What can hang from each mark
koruf: bovab
gimadoz: bibu daturem koruf
bibu: bovab gimadoz
labo: bovab gimadoz ludes
bovab: bibu daturem koruf labo

Every row comes from one small tree of marks. The marks that hang from a mark follow it in brackets, in alphabetical order. Every link used is in the known rows. Which tree was each row made from?
Known rows
bovab(bibu(gimadoz) daturem koruf labo(ludes)): [-12   0  13 -48 -36   3  40   9 -47  20  11   2 -19   6  -8   6   2 -29
  -6]
bibu(bovab): [ -8  15  16   9   0  -2   8   3   4   1  14   0   2 -10   4  10 -10   3
  -3]
labo(bovab gimadoz(bibu) ludes): [-10   1  -1  -3  -9  12 -17 -13 -43  -8   2 -33  16 -40   2  -7 -24 -29
 -53]
bibu(bovab(koruf labo(ludes)) gimadoz(daturem)): [-22  21  38 -27 -18  -9  16  -3 -25   5  24 -19 -10   2  -6  25   3 -21
 -12]
koruf(bovab(bibu)): [-12   4  17  -8  -7   0  10   6 -21   6 -15  30  -1   0  -2   2 -20   5
   7]
bovab(bibu(gimadoz)): [-11  -5   7  20   4   0  10  10 -16   2  -9  26 -26   8  -2  13   3 -16
   5]
koruf(bovab(bibu daturem labo)): [ -2   5  12 -46 -26  -9  39  10 -23  18   1  24   0  11  -5  -2 -19  -3
   6]
bovab(bibu): [ -6  -3   0   0  -8   0   8   9 -20   1 -12  20 -12  -4   1   1  -9   2
   4]
bibu(gimadoz): [ -5  -2   4  18  13  -2   1   5   3  -2   4  11 -13  13  -5   8  12 -18
   4]
bibu(bovab(daturem koruf labo) gimadoz): [  1  21  22 -21 -22  -2  50  14 -11  25  39   0 -11  22 -11  11   6 -24
   7]
koruf(bovab(bibu(gimadoz) daturem labo(ludes))): [-18   2  20 -43 -21  -5  32   7 -34  12   0  23 -10  11  -4   8 -10 -31
  -8]
koruf(bovab(daturem labo)): [  7  11   9 -49 -21  -8  29   3  -6  17  15   6  12  18  -6  -7  -7  -6
   3]
gimadoz(bibu koruf(bovab(daturem labo))): [  6  19  15 -40 -24 -22  41   4 -16  -4   7 -16  32   3  -6 -30  -6   1
 -11]
bovab(labo): [  2   5  -9 -13 -11  -8  18  -3  -7   9  12 -10   0  12   0   1   5  -4
  -3]
bovab(bibu daturem koruf labo(gimadoz)): [ 15   1  -2 -40 -41   2  38  22 -41  15  27  -4  -7   2   0  -7 -15 -14
   2]
bovab(daturem koruf labo): [ 12   9   1 -46 -37   0  39   7 -17  22  24 -14   2  14 -12  -8   0  -6
   8]
gimadoz(bibu(bovab) daturem koruf): [ -9  22  34   4  -3 -24   9   0  -8 -34   1 -21  20 -32   6  -7  -8  12
 -18]
bibu(gimadoz(daturem koruf)): [ -2   8  21  10  12 -16  -1   6   0 -28  -4   4  -5  -2   0   1  16  -2
   0]

Write each row's tree
[ 15   9   0  20   0  10 -11  12 -20 -12  10 -17   7 -29   2 -16 -10   4
 -26]
labo(bovab gimadoz(koruf))
[  8   2   5  -3   3   5 -25  -5 -21 -12   5  -3   0 -25   1   6 -19  -9
 -18]
labo(bovab gimadoz(daturem))
[ 12   6  -3 -18 -24   2  18   9 -25  12  35 -23   0  10  -4  -4   0 -14
   0]
bovab(koruf labo(gimadoz))
[ -1  23  19  -3 -11 -13  45  21   4  -1  27  -1  -4   6   5  -5  12 -11
  -4]
bibu(bovab(daturem labo) gimadoz(koruf))
[ -5   7  11  -7 -21  -1  37   8 -35  23  12  10 -26  27 -16  11   9 -17
   8]
bovab(bibu(gimadoz) koruf labo)
[-10   7  11 -23 -22  22  -6 -10 -43  18  -3 -25   5 -23 -17   1 -15  -8
 -25]
labo(bovab(koruf) ludes)
[  7  13  22 -25  -9  -7  19  16   0  -7   1   9  21  -3  -2 -22  -9   9
   4]
gimadoz(koruf(bovab(daturem)))
[  1  24  13 -20 -26 -21  51  11 -11  -9  24 -24  25 -13   7 -19  -5  -2
 -17]
gimadoz(bibu(bovab(daturem labo)) koruf)
[ -8  16  19 -53 -29 -16  32   1 -27  -8   2 -29  33 -15   2 -28 -10  -8
 -28]
gimadoz(bibu koruf(bovab(daturem labo(ludes))))
[ -6   3  11  25   4  -6  17  22 -15 -15 -11  21 -16  -2   0  -2   7  -3
   2]
bovab(bibu(gimadoz(koruf)))
[-3 13 25 15 13 -3  9 13 -1 -9  2 13  4 10 -6 -6  7 -3  5]
bibu(gimadoz(koruf(bovab)))
[-15   8  15   4  -7  -2  -4   0 -24 -19  19 -30  20 -40  16  -1 -19 -25
 -44]
labo(gimadoz(bibu(bovab)) ludes)
[-12  18  27 -37 -29   3  40  11 -23  23  36 -16  -8   8  -4  11  -1 -31
 -11]
bibu(bovab(daturem koruf labo(ludes)) gimadoz)
[-14  16  20 -33 -18  -8  13  -1 -19  -2   0 -21  20  -5   0 -15  -5   6
 -20]
gimadoz(koruf(bovab(labo(ludes))))
[  5   2 -10  -5 -14 -12  12  -3 -20  -8  27 -27  11   2   8  -6  -2 -23
 -22]
bovab(labo(gimadoz(bibu)))
[  8   8  11 -30 -27 -17  10  -7 -33  -9  24 -36   8  -1  -8  -8  -5 -19
 -12]
bovab(koruf labo(gimadoz(bibu daturem)))
[-11  21  17 -38 -32 -19  40   6 -23 -10  17 -40  27 -31  12 -19  -8  -8
 -35]
gimadoz(bibu(bovab(daturem labo(ludes))) koruf)
